Each row was made from one path, in order. Every step used is in the known rows, and no mark comes twice. Write each row's path.
(in the rows, 128 means zero)
Known rows:
loko > bulu: [160 107  93  95 164 120 162 137 124  84 141  91 129 155 158 122  88 150
 130 145 120 155 180 104 154 123 112 138 101 153 100 122 128 132 176 144
 133 123 122 114  97 102 147 172  91 151 150 142 130 112]
gabu > ligapif > giga > goto > bulu > loko: [156 112  83  75 155 145 155 123 109 121 106  78 108 166 102 145 103 167
 150 189 107 139 186  93 130 104 143  76 140 136  96 146 134 104 156 133
 136  87 159 132 110  53 169 208  99 121 150 143 104 131]
gusog > vuse > bulu > ligapif: [151  87 109  58 168 125 134 141 131  97 112  71 106 128 131 136  69 157
 129 186 136 130 194 110 150 134 114 100  99 205  82 143 112 168 140 113
 129  90 124  98  93 128 112 125 126 147 163 135  99  96]
marep > ligapif > giga: [157  99 111 101 179 100 130 140 115  89 124 110 113 176 133 126  92 141
 132 130  97 126 192  88 165 119 117 119 139 123  91 152 142 106 160 119
 151 118 127  98 107  84 138 199 132 117 123 131 128  83]
ligapif > gusog: [160  85 138 113 159  94 165 125 105  96 133  99 108 175 139  98  89 130
 127 147 146 140 189  99 164 125 137 104 117 130 109 142 137 135 163 143
 142 109 139  95 114  97 135 153 130 133 139 117 137 100]
gusog > vuse > marep > ligapif > pabeb > goto: [150 104  52  89 185 110 138 138 159  84 114  66 158 169 120 168  97 144
 131 117  75 134 147  87 144 135  84  82 153 185  98 145 149 131 196 115
 114 144 103  59 110 109 124 194 168 101 136 152  94  85]
pabeb > vuse: [148 121 115 109 162 120 180 145 136  92 113  90 116 167 138 117 107 159
 139 139 131 147 176  70 150 116 128 104 119 110 106  93 123 126 179 135
 154 108 133  96 123  73 136 159 137 130 138 124 139  94]
ligapif > giga > goto > bulu: [154 111  81  99 174 148 144 135 112 111 110  63 110 190 143 133  99 164
 132 147 106 139 200  87 144 121 159  86 122 138  84 144 113 107 145 148
 140  99 178 126 110  72 168 189 110 154 135 114 101 113]
gabu > ligapif > giga: [149  99 109  75 170 123 135 121  99 109 132 121 100 179 124 142 108 156
 146 146 115 120 172  78 148 130 138  93 119 124  92 145 158 124 163 125
 161  95 130 115 105  67 135 159 120 119 140 135 119 114]
pabeb > vuse > marep > ligapif > bulu > goto: [146 125 117 108 176 115 160 164 110 101  85  56 137 181 161 129 101 164
 122 174  92 129 176  85 157  93 107  86 140 131  94 139 118 143 167  95
 119 133 157 102 152  56 150 158 130 117 145 151 125 107]
mumin > ligapif > bulu > goto: [118  85 150  85 182 122 144 130 101 117 113  71 117 146 178 111  89 185
 123 174 118 115 180 119 170 101 134 108 137 165  88 150 111 139 143 114
 121  99 149 109 112  73 147 151 118 156 159 105  95  97]
marep > vuse > bulu > goto: [163  87 114  71 158 116 139 155 100 100  90  58 124 140 154 126  66 156
 104 148 138 163 179 102 132 108 117  99  89 176  84 114  95 169 115 110
 151  90 129 100 108  87 117 152 135 140 167 136 111  93]
ligapif > pabeb > goto > bulu > loko: [150 100  67 100 149 145 170 135 152 118 123  89 136 147 102 134 129 159
 128 140  92 151 141  85 167 106 131  87 170 120 117 114 125 109 172 140
 133 116 129  82 105  60 130 203 153 124 142 117  89  86]
mumin > ligapif: [133 106 134  82 181 120 158 135 125 106 119  99 125 150 151 119  83 165
 145 152 133 139 178 102 155 115 126 118 121 149 102 119 127 125 164 139
 131 104 115  85 101  92 144 170 125 139 143 115 113  97]
gusog > vuse > marep > ligapif: [156 122 102  90 194  97 145 144 139  67 105  81 142 168 132 142  68 138
 134 157 109 142 186  96 135 134  82 109 115 189  99 158 137 150 188 124
 111 148 113  73 109 126 138 182 128 122 135 163 126 100]
vuse > gusog: [157  93 117  74 149 118 151 115 120 105 132  95 116 165 148 114  82 121
 142 142 144 151 195  95 153 136  99 116 134 136 106 129 114 149 146 138
 144 117 125  83  98 111 139 170 120 135 131 134 118 104]
marep > ligapif > bulu: [149 107 126 102 179  90 135 127 116  83 125  93 108 170 149 112 102 148
 122 145  94 128 176  83 187 115 114 136 137 145 105 155 140 126 165 102
 133 122 129  99 123  89 160 189 128 127 139 137 139 100]
marep > ligapif > pabeb: [150 101  96  90 183 103 137 146 138  83 114  96 123 162 139 151  91 141
 132 104 109 126 164  92 171 110 113 112 134 138  93 118 142 113 172 117
 137 111  98  75 118  75 149 198 153 109 126 134 117  83]
goto > bulu: [152 122 112 113 174 136 173 140 121 100 115  88 126 168 142 115 111 155
 126 147 125 159 176  86 165 122 148 109 106 127 104 128 115 133 166 148
 140 122 144 110 107  76 155 169 126 151 136 122 121 103]
giga > goto > bulu > ligapif > pabeb > vuse > marep: [137 141  57  83 173 181 185 177 133 126  73  31 139 188 159 184 102 181
 157 145 120 127 179  94 132  96 139  25 128 144  81  88 113 130 173 127
 104  84 161 102 144  42 160 156 153 120 133 136  74 115]
giga > vuse > marep > ligapif > gusog: [159 111 124 110 174  80 174 137 102  92  92  83 119 182 150 109  74 111
 123 150 122 145 193 103 137 114 125  72 128 136 123 136 129 143 194 125
 131 117 130  70 124 100 148 163 137  85 105 168 135  86]
ligapif > pabeb > goto: [143  89  82  92 161 128 147 128 140 106 136  90 127 167 132 143 122 156
 136 101 103 136 130  80 163 125 122 101 143 135 104 112 132 120 167 135
 143 108 112  79 114  77 120 171 165 128 139 116 104  94]
mumin > vuse > marep: [140 140 113  84 196 108 159 148 120  91 138 108 137 179 145 124  87 151
 150 139 147 155 177  88 139 150 112 104  98 157 115 100 136 149 171 140
 114 120 125  60 114 114 128 151 114 136 150 158 114 118]
gabu > ligapif > bulu > goto: [133  88 138  75 169 115 138 122  87 118 121  84 101 165 156 131 112 175
 128 170 127 117 159  96 168 107 136 106 118 161  90 152 127 159 146 108
 135  95 145 138 125  51 152 135 114 147 175 142 123 129]
giga > goto > bulu: [158 120  93 100 171 132 165 139 129 104 106  56 120 178 147 129 100 162
 135 143 128 162 187  93 140 118 143 104 106 157  89 127 100 128 161 146
 127 102 158 122 113  79 181 183 116 157 150 126 116 122]
goto > bulu > ligapif > giga: [143  98 100 103 176 150 152 156  98 120 118  98 111 171 155 132 110 171
 132 159 121 124 200 100 168 115 163  91 127 129  80 156 127 129 145 138
 143  95 164 122  97  57 123 147 136 145 130 109  96  92]
loko > bulu > ligapif: [152  96 101  79 161 125 163 153 116  94 141  90 125 139 173 130  87 164
 137 151 136 150 191 126 156 116 115 137 104 162  88 126 117 151 168 138
 121 102 118 116 102  93 129 141 102 139 159 140 122 109]
vuse > giga: [151 105 119  87 167 125 149 145 106 103 129 104 109 172 129 124  94 142
 144 132 149 139 192  94 138 122 121 115 146 147  81 128 128 137 162 152
 150  99 119  92 121 105 112 152 107 143 125 125 116 101]
mumin > loko > bulu: [153 107 101  94 145 126 167 125 115  89 175 108 112 160 146 126  87 151
 128 169 125 162 185 110 157 101 104 130 109 155 101 115 127 136 172 149
 114 152 109 106 105 102 153 207  92 155 153 138 122 115]
gusog > vuse > bulu > ligapif > giga > goto: [154  69  79  48 164 144 108 134 120 108 104  42  92 153 127 153  57 161
 145 192 114 114 221 112 124 134 122  75 114 215  57 159 113 135 127 112
 126  73 155 114 100 123 122 145 118 148 160 133  75 100]
marep > ligapif > bulu > goto: [144  88 136  97 175  95 134 142 105  96 111  77 109 162 167 116  96 160
 109 156 104 128 181 101 181  95 116 132 136 160  88 165 117 139 146 100
 130 116 140 118 131  72 154 174 127 139 154 135 131  95]
bulu > ligapif > gusog > vuse: [156  68 127  98 170  99 153 127 119  96 128  83 102 157 151 109  66 147
 128 179 158 118 214 122 157 129 136  99 120 186  83 162 137 155 168 130
 124  95 138  95 102 112 107 126 143 135 147 114 119  83]
gabu > ligapif > pabeb: [139 103  96  62 176 128 142 131 119 105 125 102 115 162 123 167 105 152
 151 120 131 119 145  82 156 115 127  90 119 141  92 110 157 131 168 121
 148  87 108 101 116  58 147 162 145 117 144 141 113 117]
gabu > ligapif: [151 105 120  71 170 114 157 128 113 103 127 108 109 158 129 134 108 155
 142 143 136 147 158  84 151 126 126 116 101 147 104 122 142 151 170 125
 150  97 110 113 112  78 145 154 121 127 159 150 139 126]
ligapif > bulu > goto: [134  83 137 100 169 126 140 136 101 108 116  78 105 166 165 111 104 164
 118 161 122 118 175 102 170 106 128 121 126 156  92 152 108 152 143 122
 134 109 157 119 124  73 137 142 121 165 159 123 123 112]
loko > bulu > ligapif > gusog > vuse > giga: [165  69  99  85 161 113 151 140  99 101 146  73 112 156 155 119  58 146
 129 187 160 127 233 142 138 122 122  94 141 203  59 176 145 152 176 141
 124  88 136 121  99 133  94 128  89 130 137 122  90  81]
mumin > ligapif > bulu: [118 103 133  85 185 127 144 118 115 105 127  91 116 160 158 116  94 173
 136 165 111 119 178 104 177 120 133 116 135 152 108 140 138 126 160 115
 125 102 138  96 103  88 155 164 120 145 143 103 104  96]
mumin > goto > bulu > loko: [151 112 124 119 171 113 180 152 112 108 120  95 134 154 119 114 104 166
 120 172 131 163 179  72 148 112 117 105 134 113 117 107 102 128 144 143
 112 121 143 114  97  78 137 219 130 139 158 115  82  86]
vuse > giga > goto > bulu > ligapif: [147 107  92  77 172 147 160 159 104 130 103  56 102 172 155 138  92 172
 150 150 156 144 212 116 126 108 148  94 139 182  54 135 100 139 151 147
 116  63 152 129 123  82 141 150 107 147 142 127  89 110]
marep > ligapif > bulu > loko: [148 100 130  97 169  91 143 132 123  81 124 101 109 151 122 104  95 146
 130 172  95 129 185  94 178 100 100 137 157 140 114 148 142 118 165 102
 123 118 122  88 123  85 152 209 117 114 140 144 142  93]
gusog > vuse: [148  99 110  95 181 113 146 125 140  76 121  88 117 153 128 117  80 146
 129 153 136 132 187  92 144 141 115 123 105 178  99 138 129 145 176 138
 142 119 127  91  98 120 126 162 128 153 143 127 127  95]

Which path is each row?
[136  98 108 110 189 130 163 162  84 129 100  89 102 177 169 129 111 173
 120 164 127 119 200  90 136 121 168  60 128 109  90 119  96 128 147 128
 131  76 163 135  95  52 119 160 151 121 127 104  57  47]
mumin > goto > bulu > ligapif > giga > vuse
[151 103 118  75 158 123 150 128 118 102  87  86  95 147 136 122  82 129
 124 161 123 152 179  83 135 127 138  88  97 148 111  98  99 146 155 126
 157  88 126  90 110 108 139 140 123 128 133 153 117  95]
giga > vuse > bulu
[160  84  80  48 157 131 115 153  94 112 101  42 107 166 149 152  61 167
 130 150 127 133 210 111 118 118 125  77 105 185  69 130 116 133 109  99
 136  55 145 103 108  88 116 158 134 121 152 128  92  97]
marep > vuse > bulu > ligapif > giga > goto
[158  91 100  94 160 120 158 150 108  97 130  73 131 144 178 122  82 165
 119 155 134 155 178 115 152 105 108 130 105 161  85 131  99 148 164 149
 129 117 136 127 110  86 141 158  94 157 167 140 120 112]
loko > bulu > goto
[172 107 126 110 179  83 166 140 103  88 118  92 135 188 140 117  73 118
 125 146 124 149 192 100 160 119 106  89 129 140 111 155 143 143 173 128
 115 138 121  78 125 104 143 173 131 106 129 160 137 105]
vuse > marep > ligapif > gusog
[155  86  69  71 159 138 134 149 108 108 136  58 112 165 174 149  76 177
 148 159 118 127 210 125 138 114 125 112 122 173  65 147 121 120 151 139
 118  82 150 129 107  83 141 168  91 141 155 133  97 117]
loko > bulu > ligapif > giga > goto
[156  97  90  75 174 124 130 130 131  90 108  53 102 175 126 137  63 152
 153 156 147 134 213 102 102 133 108 103 134 219  60 137 118 135 171 150
 134  86 137 107 120 130 129 168  94 152 140 131 104 112]
gusog > vuse > giga > goto
[148 120 101  97 197 106 131 126 128  66 109  70 136 180 143 135  83 141
 128 175  89 119 186  94 160 132  92 106 130 192  98 176 150 148 189 101
 107 147 135  86 116 121 150 173 119 129 133 153 118 107]
gusog > vuse > marep > ligapif > bulu
[152 116 111  99 157 132 173 153 119 108 117  92 112 178 122 126 109 148
 147 140 141 139 196  72 132 116 123  92 150 119  80 101 129 124 173 142
 160  94 134  97 131  82 116 152 115 125 121 122 116  91]
pabeb > vuse > giga
[159 118 109  86 150 135 164 141 133 103 104  76 115 151 121 129  97 146
 128 161 113 159 175  67 151 120 123  83 105 122 108  93 118 133 145 118
 161 104 129  99 121  94 135 149 127 131 149 135 122  97]
pabeb > vuse > bulu
[179  57 133  89 167  74 131 133 113  97  95  50 109 138 137 108  47 130
  91 198 117 143 207 115 159 112 108  81 120 202  77 176 115 149 129 100
 130 114 134 110 104 128 134 165 130 124 166 138 109  71]
marep > ligapif > gusog > vuse > bulu > goto
[163  90  94  93 167 122 163 161  81 124 101  39 113 187 165 121  73 164
 124 149 174 148 232 126 118 102 157  61 134 181  59 147 117 144 142 132
 125  48 166 119 120  78 126 153 130 114 130 109  94  84]
marep > vuse > giga > goto > bulu > ligapif > gusog
[149  91 115  94 174 116 163 141 109  98 119  75 125 172 148 129  63 147
 135 186 155 121 207 122 139 131 117  70 119 192  94 167 139 174 174 136
 104 110 146  86 112 115 110 111 135 128 142 144 108 104]
bulu > ligapif > gusog > vuse > marep
[179  78 107  91 173  77 131 127 121  88 109  49 101 183 127 120  53 129
 132 162 134 136 233 114 125 122 108  92 153 216  62 175 137 120 174 129
 124  93 134 107 121 137 141 189 112 113 127 129 114  83]
marep > ligapif > gusog > vuse > giga > goto
[164  96 100  70 151 112 147 149 116  89 103  79 126 128 110 118  70 145
 118 165 128 164 188  92 130 113 100 104 114 159 114 100 118 144 133 113
 146  98 111  71 103 103 110 186 121 118 151 139 124  92]
marep > vuse > bulu > loko
[153 106  91 117 158 129 174 126 134 115 129  87 139 166 135 116 134 162
 122 126  98 173 147  83 163 130 138 112 125 131 110 132 110 129 169 143
 142 125 138 110  96  81 142 174 144 144 153 121 117  98]
pabeb > goto > bulu
[158  86 117 112 176 118 171 139 119 107 116  71 113 156 154 113  81 150
 116 191 145 131 211 119 166 125 160  78 114 174  87 173 134 157 170 133
 124 100 167 118  93 100 129 133 143 139 147 106 103  79]
goto > bulu > ligapif > gusog > vuse
[157  96  87 117 168 129 180 134 123 119 120  63 149 174 143 125  98 155
 114 182 119 150 181 114 148 137 138  58 132 183 102 184 127 167 183 134
  97 121 163 102  97 104 108 125 157 125 150 129  87 100]
pabeb > goto > bulu > ligapif > gusog > vuse > marep
[152  96  95  88 167 129 129 132 114 103 121  74 104 191 137 138  85 161
 149 135 122 130 196  86 132 127 126 105 128 150  83 141 121 112 148 144
 141  90 157 104 116  86 146 184 113 151 140 125 114 118]
ligapif > giga > goto
[136 103 108  76 168 124 147 122  98 116 106 114  87 174 132 136 107 147
 143 157 118 119 178  86 131 129 156  74 115 120 106 121 146 128 181 126
 172  77 131 111 104  59 138 153 126 104 122 151 122  94]
gabu > ligapif > giga > vuse
[138 122  75  91 169 176 177 178 120 133  96  72 118 171 140 157 118 170
 144 143 139 110 193  92 154  92 156  44 164 120  59 100 129 118 168 128
 147  74 147 104 131  39 116 137 146 118 114  98  64  67]
goto > bulu > ligapif > pabeb > vuse > giga
[128  88 115  60 167 132 141 108 104 134 103  95 106 166 164 116  73 126
 142 168 122 118 215 113 139 128 130  67 161 119 108 129 118 114 154 129
 156  81 137  75  79  91 133 179 124 105  93 111  78  60]
mumin > ligapif > giga > vuse > gusog
[155 100  93  64 166 123 129 121 102 109 123  81  97 189 125 154  97 163
 157 147 121 125 183  88 127 124 129  88 115 154  83 141 144 115 153 130
 142  77 144 126 116  69 157 176 110 128 152 143 120 135]
gabu > ligapif > giga > goto
[173  70 122  83 146 105 146 115 125  92 117  72 108 132  91 105  52 124
 116 223 129 140 206 108 151 123 113  81 130 183 111 150 133 144 146 122
 133 112 136  83  99 141 114 162 110 129 157 133 104  89]
ligapif > gusog > vuse > bulu > loko
[135 114  92  86 184 154 145 132 118 125 105  61 128 177 155 135  85 179
 143 164 105 131 205 107 145 112 155  74 131 152  80 148 120  93 153 140
 132  90 167 118  94  70 180 201 112 144 134  97  76 100]
mumin > ligapif > giga > goto > bulu
[147  87 129  68 156 121 148 146 103 120  75  66  94 134 152 119  77 140
 112 173 131 151 178  98 130 107 138  83 102 161  94 109  70 155 135 128
 154  81 131 104 115  94 132 130 121 139 151 152 108  88]
giga > vuse > bulu > goto
[155 121  90  89 171 147 158 141 111 116 104  60 113 189 136 133  93 156
 143 144 144 155 204  98 123 114 143  90 136 168  64 131 102 129 156 155
 129  88 155 124 124  91 157 179  98 150 134 123  98 115]
vuse > giga > goto > bulu
[155  95  90  58 148 150 141 151 114 129  98  49  96 170 133 151  83 169
 147 176 109 128 208  90 132 110 135  60 124 147  68 114 110 119 126 107
 141  60 160 116 122  78 133 143 124 124 155 128  89 104]
pabeb > vuse > bulu > ligapif > giga > goto
[166 155  64 111 181 140 165 158 126 107  79  45 143 209 137 154 104 160
 138 158  72 147 199  75 129 110 131  43 136 118  90 132 124  96 177 123
 127 127 172 112 135  55 179 210 128 104 120 144 101 105]
pabeb > vuse > marep > ligapif > giga > goto > bulu
[160  93 111 104 167 120 175 143 105 126 110  51 108 175 165 117  83 157
 127 170 149 150 209 119 153 105 161  81 117 164  80 152 105 139 147 140
 111  76 174 129 117  73 160 150 134 139 154 117 109 111]
giga > goto > bulu > ligapif > gusog
[141  90  82  83 164 137 153 148 104 112 119  91 101 154 173 129  84 158
 136 163 117 118 208 126 139 118 145 100 118 136  85 131 120 127 180 134
 147  75 139 113 101  75 115 139 105 117 122 138 105  77]
loko > bulu > ligapif > giga > vuse
[165 104 103  77 161 112 141 142 109  81 110  77 125 150 137 127  73 148
 110 137 128 161 178  87 135 129 117 102  87 161 101 107 123 150 132 111
 156 101 115  87 102 100 124 165 132 126 151 133 121  93]
marep > vuse > bulu
[156 126 111  93 187 103 156 154 118  86 111  94 141 175 145 139  85 136
 135 130 110 157 176  90 143 123  93 113 125 149 103 135 128 145 174 127
 117 139 111  73 121  97 150 181 127 116 132 167 136 118]
vuse > marep > ligapif
[165 107 101 102 151 138 190 156 102 143  94  42 100 191 150 123  95 164
 137 178 156 139 226 105 132  97 163  41 152 140  62 126 113 122 160 136
 129  59 182 134 138  65 140 137 123 117 131 105  95  88]
pabeb > vuse > giga > goto > bulu > ligapif > gusog
